Each row comes from the steps of one path. Every step used is in the known rows, and no mark comes twice. Write the path behind each row, first mark first.
Known rows:
nuza-mopo-sano-zated-depoz-fudev: [ 2.35 -0.16 -1.00  0.18  0.53 -2.01 -0.31 -1.38 -0.77  0.51  0.81  2.65
  1.60  1.90 -2.49  1.10 -0.52  0.65  2.42 -0.35 -2.95  0.74 -0.65  0.37
 -1.28]
mopo-nuza-zated-depoz-fudev-semuv: [-1.62  4.96  1.81  1.82  2.59  0.05  0.99  0.82 -0.97 -0.73  0.50 -2.48
  1.06 -1.42  4.74  0.93  2.86 -2.13 -0.54 -0.13  4.47  1.46  0.73 -0.35
  2.47]
fudev-semuv: [-1.01 -1.58 -0.27 -0.39 -0.07  0.86 -0.40 -0.82  0.14  1.13 -1.11  0.51
 -1.30 -0.60  2.46 -0.15  0.30 -0.89 -0.36  0.87 -0.05 -2.75  1.10 -0.32
 -0.53]
zated-depoz: [-0.98 -0.56 -0.98  1.10  2.46  0.00  0.68  0.28 -0.95  2.06 -0.47  1.57
 -0.27  0.98  1.05  0.00 -1.27  1.91  0.69  0.29 -1.25 -0.84  0.35 -0.98
 -0.85]
depoz-zated-sano: [-3.04 -1.44 -1.07 -0.99  0.70 -0.02 -1.74 -1.15  2.57  4.19  0.53 -0.61
 -2.93 -1.25  1.12 -0.22 -1.31  0.70 -1.28 -0.42 -2.65 -1.88  0.52 -1.77
 -2.33]
sano-zated: [-0.92 -1.32 -0.91 -0.20 -1.01  0.35 -2.40 -0.21  3.41  0.83 -0.84  3.28
 -0.43 -0.10 -2.66 -0.67 -0.68 -1.67  0.80  1.20 -1.40 -0.14 -0.44 -2.03
 -2.52]
semuv-mopo-nuza: [-0.64 -0.48  0.35  0.99  1.76  1.68  0.41  0.80  0.63 -1.07  1.01 -2.81
 -0.74 -1.33 -1.50 -1.23  0.59 -0.93  0.10 -0.81 -0.39 -0.32 -2.03  0.29
 -3.01]
depoz-fudev-semuv-mopo: [ 1.31 -2.29 -0.47 -0.30 -0.03  0.38 -0.19  0.42 -2.06 -2.29  0.67 -0.99
 -0.96  0.44  0.75 -0.07  0.61 -1.44 -0.04 -0.58 -0.28 -0.13 -0.73  0.67
 -0.32]
depoz-fudev-semuv: [-0.04 -1.94 -1.26 -0.30  0.21  0.30 -1.91 -0.38 -0.79 -0.49  0.33  0.63
 -0.69  0.28  2.41 -0.36  1.53 -1.52  0.33  0.63  1.59 -0.29  0.10 -0.76
  0.23]
situ-depoz: [ 0.25 -1.34 -1.78 -0.28  2.53  0.97 -0.89 -1.11  1.41  0.58 -0.19 -0.11
  1.91  0.83 -0.03 -0.83  0.12 -1.83  0.47  1.07  1.57  1.07 -0.38 -1.21
 -0.74]
semuv-sano-zated-lufov: [-1.54 -4.79 -1.20 -0.78 -4.11 -0.83 -5.16 -0.41  2.80  3.19  0.74  1.40
 -0.25  0.46 -3.70 -2.24 -1.15  2.83 -2.04 -0.47 -1.65  1.39 -1.42 -0.31
 -3.02]
sano-zated-depoz-fudev-semuv-mopo: [ 1.12  0.28  0.73 -0.73 -0.94  0.04  2.51  2.25 -0.92 -2.98 -1.38  1.31
 -0.62  1.68 -0.74  1.58 -0.25 -0.72  0.26 -0.57 -2.00  1.00  0.70  1.10
 -0.07]
zated-depoz-fudev: [ 0.01 -0.84 -1.76  0.97  2.52 -0.54 -0.85  0.98 -1.94  0.26  0.95  1.40
  0.52  1.63  1.21 -0.18 -0.10  1.09  1.33  0.09  0.08  1.75 -0.62 -1.28
 -0.14]
lufov-zated-depoz-fudev-semuv-sano: [ 0.11  1.13  0.82 -0.95 -1.35 -0.25  0.08 -0.87 -0.59 -0.44 -0.62  0.53
 -0.31 -0.86  2.03 -0.38  1.49  2.24 -0.48  0.68  0.39  0.88  1.61  0.92
  2.98]
mupuv-semuv-sano: [-0.64 -2.69 -0.35 -0.77 -0.60  1.31 -2.61 -2.17  0.92  5.91  1.47 -1.76
  1.19 -1.05 -0.69 -2.20 -1.18  4.99  0.78  1.35 -0.38 -1.50 -0.47 -0.23
  0.12]
situ-depoz-fudev-semuv: [ 1.03 -0.73 -1.55 -1.03  1.49  0.67 -0.46 -0.61 -0.16 -1.65 -0.41 -0.69
  1.83  1.24  2.54 -0.02  2.19 -3.07  0.04  0.87  3.59  1.73  0.51 -0.17
  1.62]
fudev-semuv-sano: [-0.99 -2.50 -0.43 -1.38 -0.91  0.99 -2.06 -2.39  0.31  3.04 -0.27 -1.27
 -1.35 -1.27  0.90 -1.24  0.38  3.09 -1.38  0.23  0.18 -1.82  0.58  0.51
 -0.72]
mupuv-semuv-sano-zated-depoz: [-0.56 -0.14  0.79 -1.23 -1.38  1.04  0.31 -0.52  2.00  5.60 -0.83  0.40
  1.53  0.16 -2.08 -0.55 -1.89  5.69  1.28  1.42 -2.28 -0.51  0.97  0.31
  0.18]
mupuv-semuv-fudev: [ 0.90 -0.68  0.75  0.22  0.24  1.85 -0.25  0.61  0.06  1.05  0.90 -1.09
  0.95  0.20  1.12 -1.49 -1.29  1.46  0.04  2.41 -1.78 -4.68 -0.35 -0.20
 -0.53]
lufov-zated-sano: [-2.04  1.05  0.14 -0.59 -1.86 -0.04 -2.51 -0.32  3.17  0.58  0.40  2.02
 -1.79 -2.34  0.08 -1.91  0.24 -1.38 -0.89  1.16 -1.89 -0.86  1.63 -1.32
 -1.15]
lufov-zated: [-0.63 -0.10  0.19  0.59 -0.54  0.11 -2.01 -0.95  2.46 -0.56 -0.21  2.67
 -0.49 -1.73  0.02 -1.27  0.37 -2.81  0.46  1.86 -0.81 -0.99  0.08 -1.88
 -0.06]
sano-zated-depoz-fudev-semuv-mupuv: [-0.80 -0.05 -0.24 -1.28 -0.95 -0.35 -0.64  3.26  0.71 -3.36 -1.37  1.93
  0.54  1.75  1.31  0.86 -1.70 -2.28  0.28  1.89 -0.74 -1.14 -0.05 -0.50
  0.53]
lufov-zated-depoz-fudev: [ 0.03  1.44 -0.19  0.86  0.87 -0.85 -0.50  0.97 -0.22 -1.67  0.17  3.02
  0.46  0.16  1.33 -0.43  0.76 -1.47  1.36  1.17 -0.33  1.71  0.32 -1.44
  1.67]
depoz-fudev: [ 0.06 -2.53 -2.43  0.63  1.27 -0.12 -3.77 -0.12 -0.21 -0.05  1.82  1.19
  0.07  0.50  0.14 -1.23  0.81 -0.84  1.32  0.46  0.99  1.52 -1.59 -2.01
 -1.03]
mopo-sano-zated-depoz: [ 0.15 -0.31 -1.71  0.40 -0.05 -1.10  1.23 -1.23  0.92  2.37 -1.80  4.05
 -0.23  1.06 -3.48  0.98 -2.46  2.48  1.15 -0.05 -1.03 -1.13  0.00 -1.28
 -0.93]

Which path is each row?
[ 1.38 -0.03  0.32 -0.39 -1.27 -0.48  4.82 -0.81 -0.94  0.04 -3.06  1.85
 -1.17  0.99 -2.77  2.03 -2.75  1.98 -0.19 -0.94 -2.09 -2.54  0.90  1.47
  0.12]  fudev-semuv-mopo-sano-zated-depoz
[-0.28  2.69  2.04  1.29  1.24  0.58 -0.18  0.40 -0.62 -3.13  1.89 -4.32
  0.31 -2.24  1.93  0.03  2.75 -4.16 -1.03 -0.77  3.33  1.34 -1.01  0.32
  1.14]  depoz-fudev-semuv-mopo-nuza-zated
[ 2.57 -0.91 -1.70  0.53  0.12 -1.62  1.47  0.18 -1.32 -1.17  0.21  2.47
  0.20  1.93 -5.02  0.93 -2.29  1.85  1.66 -1.40 -1.41  1.61 -1.72 -0.11
 -0.45]  semuv-mopo-sano-zated-depoz-fudev
[-1.10 -2.55 -0.95 -1.21 -1.96  0.53 -3.83 -1.64  3.73  2.39  0.08  1.40
 -0.52 -0.75 -4.22 -1.68 -0.56  2.42 -0.07  0.59 -1.49  0.73 -0.83 -1.30
 -2.83]  semuv-sano-zated
[ 1.41  0.90  0.15 -0.69  2.06  2.13  2.21  1.20 -0.18 -4.28  0.07 -4.91
  1.66  0.23  1.12  0.08  3.38 -3.40 -0.30 -0.77  3.82  2.49 -0.93  1.85
  0.58]  situ-depoz-fudev-semuv-mopo-nuza
[-1.57  3.57  2.24  0.27 -0.12  0.44 -0.68  0.90  0.17 -2.12  2.49 -5.27
 -1.10 -2.89  2.05 -0.61  2.71 -2.73 -2.62 -1.59  2.50  1.38  0.42  0.89
  0.13]  depoz-fudev-semuv-mopo-nuza-zated-sano
[ 2.32 -1.11 -1.11  0.42  1.04 -1.13  3.40 -0.77 -4.63 -0.56 -0.29 -0.17
 -0.73  1.64  0.05  1.39 -1.42  2.72  0.38 -1.75  0.35 -1.01 -0.28  1.56
  1.77]  zated-depoz-fudev-semuv-mopo-sano
[-1.87  3.78  3.13  0.68  0.18  1.45 -0.07  0.38  1.76  2.76  2.78 -5.91
  0.94 -3.42  0.56 -1.36 -0.02 -0.23 -1.08 -0.04  0.56 -0.81  0.29  0.54
 -0.21]  mupuv-semuv-mopo-nuza-zated-sano
[-0.10 -2.05 -0.65 -1.93 -2.99  0.33 -3.48 -1.13  2.12  0.39 -0.16  0.70
 -0.61 -0.38 -1.78 -0.83  1.54  1.28 -0.45  0.44  0.56  1.52 -0.04 -0.19
 -0.61]  depoz-fudev-semuv-sano-zated
[-0.80  1.72  0.71  0.81  0.72 -0.29  1.00  0.09  0.69  0.04 -1.19  2.96
 -0.15 -0.62  1.02 -0.25 -0.57 -0.80  0.73  1.40 -1.66 -0.85  1.24 -1.23
  0.86]  lufov-zated-depoz
[ 0.96 -3.70 -1.01  0.05 -3.14 -2.21 -3.24 -1.86  1.11  2.52  1.08  2.58
  0.81  1.20 -3.43 -0.49 -1.65 -0.33 -0.39 -0.77 -3.76 -1.37 -1.36  0.71
 -3.20]  nuza-mopo-sano-zated-lufov
[ 0.00  2.37  1.74 -0.23 -0.14  1.22  3.60  3.17  0.30 -3.56 -1.43 -1.32
 -0.35  0.47 -0.46  1.34  1.75 -1.51  0.21 -0.94  0.02  1.42  0.15  1.84
 -0.72]  sano-zated-depoz-fudev-semuv-mopo-nuza
[-0.31  0.72 -0.03 -0.70 -0.83 -0.08  1.03  1.52  0.25 -1.13 -2.01  2.81
 -0.15  1.52  0.90  1.25  0.72 -0.60  0.75  0.70 -0.20  0.84  1.58 -0.38
  0.35]  sano-zated-depoz-fudev-semuv
[ 1.12 -0.53 -2.55  0.56  0.16 -1.64 -0.28 -0.59  0.03  0.64 -0.51  3.89
  0.52  1.82 -3.25  0.73 -1.21  1.98  2.13 -0.31  0.43  1.45 -0.92 -1.68
  0.11]  mopo-sano-zated-depoz-fudev
[ 1.03  2.07  1.60  1.23  1.79 -0.87  1.77  0.62 -3.53 -2.03  0.96 -1.41
  0.36  0.17  2.84  1.47 -0.16 -1.34 -0.84 -0.79  0.75  0.96  0.72  0.33
  2.54]  nuza-zated-depoz-fudev-semuv-mopo
[ 0.89  0.14 -1.38 -0.39 -1.14 -1.21  1.56 -0.65 -0.56  0.36 -2.01  3.33
 -0.10  1.51 -0.84  1.64 -0.37  1.41  1.12 -0.17  0.93 -0.43  0.61 -0.20
  1.40]  mopo-sano-zated-depoz-fudev-semuv
[-1.58 -3.67 -1.09  0.23 -3.15 -0.86 -3.71  1.06  2.65  1.45 -0.05  3.22
 -0.36  1.17 -2.24 -1.22 -1.23 -1.20 -0.95  0.00 -1.71  0.46 -1.02 -1.20
 -2.94]  sano-zated-lufov
[-0.16 -1.29 -1.35 -0.79 -0.48 -0.46 -2.33  0.08  0.98  1.25  0.58  1.40
  0.29  1.08 -2.99 -0.82 -0.02  3.87  0.78 -0.13 -0.79  3.44 -0.56 -0.71
 -1.01]  semuv-sano-zated-depoz-fudev
[ 2.92 -0.50 -0.48  0.35 -0.79 -0.61  2.74  0.02 -1.39  1.37  0.08  1.07
  2.15  1.79 -4.08  1.05 -2.84  3.25  2.77 -0.22 -1.40  0.13 -1.02  0.60
  1.53]  mupuv-semuv-mopo-sano-zated-depoz-fudev
[-3.59  3.70  1.22  1.16  1.14  0.32 -2.81 -0.32  3.01  2.03  2.18 -3.10
 -0.73 -3.54  1.26 -1.64  1.50 -1.55 -1.92 -0.21  2.19  0.42  0.27 -1.63
 -1.82]  mopo-nuza-zated-sano
[ 2.26  0.53  0.22 -0.79 -0.74 -1.57  1.48 -1.30 -1.20  0.11 -0.76  2.12
  0.86  1.58 -0.35  2.15  0.25  0.02  1.52 -0.33 -2.25 -0.95  0.98  1.74
  0.14]  nuza-mopo-sano-zated-depoz-fudev-semuv
[-0.08 -0.41 -0.72  0.19  1.38 -0.05  1.02  1.05 -2.40  0.00 -0.75  0.74
 -0.18  1.32  3.64  0.79  0.71  0.57  0.43  0.09  0.67  0.07  1.21  0.13
  1.30]  zated-depoz-fudev-semuv
[ 0.24 -1.95  0.50 -0.41 -0.04  1.03  1.22 -0.23 -1.13 -0.77 -0.66 -0.94
 -1.67 -0.23  0.53  0.02 -0.59 -0.82 -0.88 -0.33 -1.67 -2.59  0.29  1.05
 -1.04]  fudev-semuv-mopo
[ 2.71  1.24  0.48  0.31 -0.77 -1.23  3.53 -0.95 -3.07 -2.93 -1.00  1.29
 -0.68  0.17 -0.03  1.38 -0.55  0.24  0.33 -0.68  0.00 -0.94  0.51  1.29
  3.54]  lufov-zated-depoz-fudev-semuv-mopo-sano
[ 2.16  1.58  0.37  1.57  1.63 -1.99  2.46 -1.73 -4.41 -0.92  0.75 -1.16
  0.28  0.11  0.88  1.69 -1.33  0.56 -0.51 -1.47  2.05 -0.01  0.02  0.57
  3.51]  nuza-zated-depoz-fudev-semuv-mopo-sano
[-2.57  4.02  3.09  0.09 -0.19  0.94  0.65  0.40  1.07 -0.34  1.09 -5.09
 -1.77 -3.66  1.93 -0.35  1.37 -2.18 -3.29 -1.31  1.18 -1.18  1.27  1.28
 -0.83]  fudev-semuv-mopo-nuza-zated-sano
[-1.16 -0.21  0.73 -1.75 -1.81  0.64  0.99 -0.54  1.44  2.44 -2.49  1.09
 -0.95  0.01 -0.76  0.35 -0.61  3.86 -0.89  0.41 -1.56 -0.90  1.96  0.96
 -0.54]  fudev-semuv-sano-zated-depoz
[-1.27  4.82  3.50  1.61  2.33  0.84  4.23  0.89 -1.29 -1.07 -0.41 -4.13
 -0.17 -1.98  2.81  1.32  0.51 -1.43 -1.71 -0.96  1.39 -0.91  0.98  1.30
  1.16]  fudev-semuv-mopo-nuza-zated-depoz
[ 3.65 -1.00 -1.55 -1.58 -1.08 -0.19  1.92 -1.67  0.27 -3.26 -1.32  0.15
  1.52  1.78 -3.76  1.03  0.04 -2.28  0.34 -0.55  2.17  1.79 -0.80  1.10
  1.27]  situ-depoz-fudev-semuv-mopo-sano-zated
[ 0.15  1.82  1.13  0.45  1.95  1.19  3.73  2.46 -2.41 -2.85 -0.10 -3.20
 -0.42  0.28  2.04  0.99  1.97 -0.22 -0.10 -1.49  0.84  0.66 -0.28  2.12
  0.22]  zated-depoz-fudev-semuv-mopo-nuza
[-0.84  0.31  1.94  1.76 -1.10 -0.65 -1.49  1.50 -1.38 -2.23  2.64 -4.47
  0.60 -1.06  2.34 -0.56  2.26 -3.78 -2.99 -2.02  3.38  1.95 -1.39  1.13
  0.91]  depoz-fudev-semuv-mopo-nuza-zated-lufov
[-1.47 -2.20 -0.63 -1.07 -0.26  0.61 -2.08  0.76  0.85 -1.15 -0.54 -0.22
 -0.47 -0.20  2.68 -0.66 -2.16 -2.31 -0.69  2.12 -0.33 -4.78 -0.61 -0.67
 -0.31]  fudev-semuv-mupuv
[ 0.43  4.34  2.68  2.29  2.88  0.72  2.07  1.64 -1.78  0.32  2.65 -4.75
  3.16 -1.06  1.57  0.39  0.46 -0.34  1.35 -0.08  2.15  1.89 -0.90  0.48
  2.62]  mupuv-semuv-mopo-nuza-zated-depoz-fudev
